In the rows, zero is written as 128.
Known rows, with every step that occurs:
pemu -> bomiguk -> pasop: [127 177 117 123 116 157 129 133 138 109 142 135 104 135 129 118 138 128
 139 124 112 129  97 129 113 134 125 105 138 121]
tisil -> tikidaz: [136 151 155 125  98 111 104 141 125 125 148 125 105 137 123 128 129 147
 143 132 129 126 114 117 115 131 127  76  93 120]
tikidaz -> tisil -> tisavam -> nagap -> bomiguk -> remuv: [136 151 132 110  79 196 167 118 102 128 127  83  91 149  99 159 146 166
 132 147 119 138 148  92 149 134 122 125  46 159]
remuv -> bomiguk: [139 106 117 124 129 163 124 137 142 130 137 138 101 126 111 117 123 128
 124 125 116 117 131 115 126 127 119 120  94 130]
pemu -> lofom -> pibot: [141 127 159 132  89 120 116 155 135 121 107 140 125 116 122 142 134 154
 133 130 130 132 119 110 125 125 134 104 124 139]
lofom -> pemu -> bomiguk -> pasop -> tisavam -> nagap: [132 123  99 120 138 240 158 127 132 114 159 142 110 164 111  95 139 144
 152 118 132 144 100 127  90 134 126 113  91 121]
remuv -> bomiguk -> pemu: [134  92 131 120 110 138 106 126 143 145 126 173 109 113 109 121 135 125
 120 120 119 119 130 117 126 139 130 114  67 140]
nagap -> bomiguk -> remuv -> tisavam -> pasop: [114 136 124 117  87 135 128 125 102 106 131 137 124 131 132 170 121 123
 134 136 113 142 112 121 132 137 133  99 100 126]
tisil -> tisavam: [142 126 144 118  80 130 121 129 130 145 128 101 112 132  97 128 131 148
 130 128 125 120 130 112 133 132 132  96 102 147]
tikidaz -> tisil -> tisavam -> nagap -> bomiguk -> pemu -> lofom -> pibot: [137 104 150 122  83 150 151 125 123 129  91 139 106 142  82 156 158 174
 125 149 132 138 137  87 159 126 135  99  81 172]
pibot -> tisavam -> nagap -> bomiguk -> pasop: [116 111  94 113 135 225 182 127 115  99 130 169 102 137 125 130 127 102
 136 149  99 139 103 113 130 121 121  78 127 149]
bomiguk -> remuv: [131 151 152 118  70 140 121 135 123 135 131 116 118 109 136 145 136 136
 135 123 117 136 132 117 118 143 132 130  61 141]
tisavam -> nagap -> bomiguk -> pemu: [123 110 133 107 119 159 154 129 123 122 119 151 115 132 116 146 139 114
 133 133 116 140 131 111 140 145 129 109  51 143]
lofom -> pibot -> tisavam: [135  79 137 115  88 149 143 142 136 133 109 140 100 114 143 128 123 127
 135 129 129 130 119 125 126 123 141 100 144 135]
pasop -> tisavam -> nagap: [137 108 132 120 118 209 155 153 124 125 136 109 114 150 106 116 124 134
 148 132 129 134 133 117 117 129 131 114  86 148]
bomiguk -> remuv -> tisavam -> pasop: [120 159 140 120  69 137 107 125 104 117 128 166 128 127 119 155 127 123
 135 132 117 140 107 125 112 134 138 105  97 138]
lofom -> pemu -> bomiguk: [140 131 114 119 126 148 114 125 146 136 152 113 108 135 124 104 133 150
 133 106 142 130 109 130 112 148 127 121  78  83]
nagap -> tisavam -> pasop: [134 147 120 111 121 149 142 119 121 128 129 118 102 139 112 136 114 123
 147 129 122 133 112 127 128 135 132  72 111 126]
remuv -> bomiguk -> pasop -> tisavam -> nagap: [133 101 100 126 139 252 162 143 126 112 143 166 100 155  97 111 129 121
 142 138 106 131 118 113 106 115 117 110 104 162]
tisavam -> pasop: [132 189 136 115 106 151 129 132 127 110 126 128 112 135 119 144 124 119
 147 131 129 128 110 123 120 124 135  85 103 123]
nagap -> bomiguk -> pemu -> lofom -> pibot: [125  88 157 124  91  96 125 145 133 125  95 148 124 104 128 164 141 149
 126 128 129 137 127 108 143 138 141  91  95 142]
pemu -> lofom: [138 143 146 129 104 130 105 149 132 127 123 132 132 115 100 136 129 149
 130 132 121 126 121 109 128 129 128  91 105 141]
tikidaz -> tisil -> tisavam -> nagap: [146 159 130 114  98 191 144 120 121 133 122 107  94 159  80 121 143 160
 128 147 126 125 136  99 138 121 124 107  84 160]
tikidaz -> tisil -> tisavam: [142 143 139 114  85 143 113 117 130 140 125  77  96 144  95 128 136 179
 121 141 127 116 139 108 146 126 130 104 105 152]
pemu -> bomiguk -> remuv: [131 160 144 120  83 143 127 142 130 138 147  99 106 116 130 130 138 137
 144 113 125 139 124 128 118 152 134 140  69 119]
pasop -> tisavam -> nagap -> bomiguk -> pemu -> lofom -> pibot: [127  59 151 122 103 176 164 158 124 125 103 151 122 131 110 153 139 145
 144 134 132 148 135 106 138 134 141 103  80 167]
bomiguk -> pemu -> lofom -> pibot: [136 110 171 128  71  96 110 146 141 135  94 181 130 100 117 145 145 149
 129 124 133 135 121 111 123 136 145  95  95 155]
pasop -> tisavam -> nagap -> bomiguk: [127  82 119 114 134 219 173 152 118 118 135  87 106 153 114 137 116 135
 148 136 119 138 141 115 135 130 126 112  89 143]
pibot -> lofom: [144 138 123 118 101 147 138 130 143 132 125 111 109 120 128 131 133 129
 142 124 129 114 126 123 115 140 133  95 113 112]

Rows:
[120 155 105 115 133 204 174 131 116  90 126 152 110 147 126 147 136 109
 139 145 100 139 107 107 126 125 114  91 104 143]	tisavam -> nagap -> bomiguk -> pasop
[139  79 148 134  95 116 110 144 147 134 105 200 119 100 103 131 143 143
 121 121 127 127 124 105 126 128 134 107  89 152]	remuv -> bomiguk -> pemu -> lofom -> pibot
[125  70 139 120 122 185 147 151 120 131 122 139 132 130  90 143 133 144
 143 137 128 143 135 104 141 140 137  91  69 159]	pasop -> tisavam -> nagap -> bomiguk -> pemu -> lofom
[117  93 147 117  96 136 146 135 127 117  94 188 119 107 119 163 134 125
 136 136 134 142 102 115 143 123 152  51 123 140]	nagap -> bomiguk -> pemu -> lofom -> pibot -> tisavam -> pasop
[139 124  84 121 132 239 173 124 137 116 160 142 102 157 116  99 144 138
 160 116 140 133 101 130  84 143 132  96  99 103]	pibot -> lofom -> pemu -> bomiguk -> pasop -> tisavam -> nagap
[138 115  88 122 122 191 149 118 148 127 159 116 101 142 132 106 140 153
 152 109 142 125 100 139  89 149 137  89 121  89]	pibot -> lofom -> pemu -> bomiguk -> pasop -> tisavam
[129  86 135 127  96 160 123 136 139 124 104 232 113 105  98 134 136 121
 131 130 139 133 104 113 126 114 144  67 113 150]	remuv -> bomiguk -> pemu -> lofom -> pibot -> tisavam -> pasop
[133 138 144 126  95 162 134 146 129 112 106 178 117 118 113 142 125 129
 144 137 137 138  96 115 125 108 145  62 146 139]	pemu -> lofom -> pibot -> tisavam -> pasop
[124  69 130 110 125 195 165 142 124 131 125 129 114 141 113 138 132 128
 142 132 126 139 141 116 137 143 136 108  59 155]	pasop -> tisavam -> nagap -> bomiguk -> pemu
[114 105  97 122 126 180 146 125 108  90 130 176 115 155 117 142 126 109
 125 148  90 134 100 115 127 124 116  95 131 144]	remuv -> tisavam -> nagap -> bomiguk -> pasop
[131 133 118 120 114 227 161 141 120 107 130 139 112 151 109 122 131 124
 150 140 110 139 115 117 105 125 129  94 113 165]	bomiguk -> pasop -> tisavam -> nagap
[130  68 126 126 119 192 175 155 120 109 107 164 111 124 114 141 127 120
 141 143 124 143 114 102 139 115 128  93 125 146]	pemu -> lofom -> pibot -> tisavam -> nagap -> bomiguk
[121 133 122 120 123 191 137 148 135 119 150 102 100 145 121 113 129 136
 148 123 118 132 110 136 113 133 134 107 146 135]	pemu -> bomiguk -> pasop -> tisavam
[122  43 147 119  93 115 139 139 134 136  98 170 117  97 129 150 133 137
 126 133 130 138 116 112 149 133 147  76 121 147]	nagap -> bomiguk -> pemu -> lofom -> pibot -> tisavam
[118  94 112 116 121 185 158 137 122 109 137  86 106 139 136 148 120 145
 140 137 108 133 118 119 131 129 131  84 135 145]	nagap -> bomiguk -> pasop -> tisavam
[120  50 130 108  98 176 177 132 123 127 104 181 104 122 138 141 137 106
 137 134 127 145 124 117 136 133 141  99  89 145]	lofom -> pibot -> tisavam -> nagap -> bomiguk -> pemu
[131 123 129 123  77 170 121 136 109 125 131 177 128 132 113 137 133 116
 132 134 112 141 117 116 109 137 127 135  66 156]	bomiguk -> remuv -> tisavam -> nagap
[140 109 103 124  85 136 112 110 137 148 157 151 115 124 132 122 143 144
 133 101 140 128 108 138  95 165 136 123  82  79]	pibot -> lofom -> pemu -> bomiguk -> remuv -> tisavam
[132 157 103 120 126 160 120 115 144 119 155 150 109 137 129 108 142 145
 134 111 127 132  90 128 100 141 124 107 103 101]	lofom -> pemu -> bomiguk -> pasop
[123 140 131 115  95 193 167 140 108 116 133 116 114 128 132 157 136 121
 144 135 111 148 131 105 127 140 120 132  43 139]	tisavam -> nagap -> bomiguk -> remuv
[125  86 104 118 128 167 140 136 114 109 128 149 117 151 112 140 118 112
 128 141 105 131 122 115 135 129 118 111 114 134]	remuv -> tisavam -> nagap -> bomiguk
[142 112  98 123  97 182 135 112 128 136 153 178 118 139 118 115 148 127
 142 110 138 135 105 130  87 159 126 134  60  89]	pibot -> lofom -> pemu -> bomiguk -> remuv -> tisavam -> nagap
[137 145 127 118  91 150 120 120 137 146 159 112 112 123 136 120 143 156
 138 102 139 141 114 126 105 157 131 140  41  99]	lofom -> pemu -> bomiguk -> remuv
[121  70 133 124 113 132 109 134 117 120 114 212 140 128  86 148 133 123
 119 143 113 136 120 106 141 138 128  96  83 153]	remuv -> tisavam -> nagap -> bomiguk -> pemu -> lofom
[140  93 140 128  97 189 155 157 127 119 106 185 117 123 104 121 132 123
 141 140 131 142 114 106 121 114 133  92 118 156]	pemu -> lofom -> pibot -> tisavam -> nagap
[122  71 131 116 125 175 147 135 122 128 116 191 124 112  93 138 135 117
 130 143 122 142 114 102 145 135 136  75  76 155]	pibot -> tisavam -> nagap -> bomiguk -> pemu -> lofom
[123  78 108 111 137 208 175 139 116 117 131 136 101 134 121 129 119 104
 142 141 115 136 118 114 142 125 124  96  96 134]	pibot -> tisavam -> nagap -> bomiguk
[125  87 135 124  85 194 179 154 111 119 108 162 116 107 127 158 138 128
 144 140 122 157 119 100 132 127 133 106  85 150]	pemu -> lofom -> pibot -> tisavam -> nagap -> bomiguk -> remuv
[128  98 150 123  97 146 150 146 124 117  96 177 127 123 112 157 148 130
 134 135 123 145 123 100 136 133 133  99  79 151]	tisavam -> nagap -> bomiguk -> pemu -> lofom -> pibot
[127 132 124 124  91 178 122 140 115 131 148 165 116 137 107 123 135 113
 136 125 112 144 116 126 110 144 126 148  79 133]	pemu -> bomiguk -> remuv -> tisavam -> nagap
[124 129 137 117  84 139 145 139 118 129 131  87 111 111 145 162 132 143
 135 127 113 139 132 112 136 146 127 121  67 129]	nagap -> bomiguk -> remuv
[137  46 133 129 107 188 143 143 137 136 105 252 112 111  90 117 144 112
 127 134 130 138 115 102 123 120 137  97  84 166]	remuv -> bomiguk -> pemu -> lofom -> pibot -> tisavam -> nagap
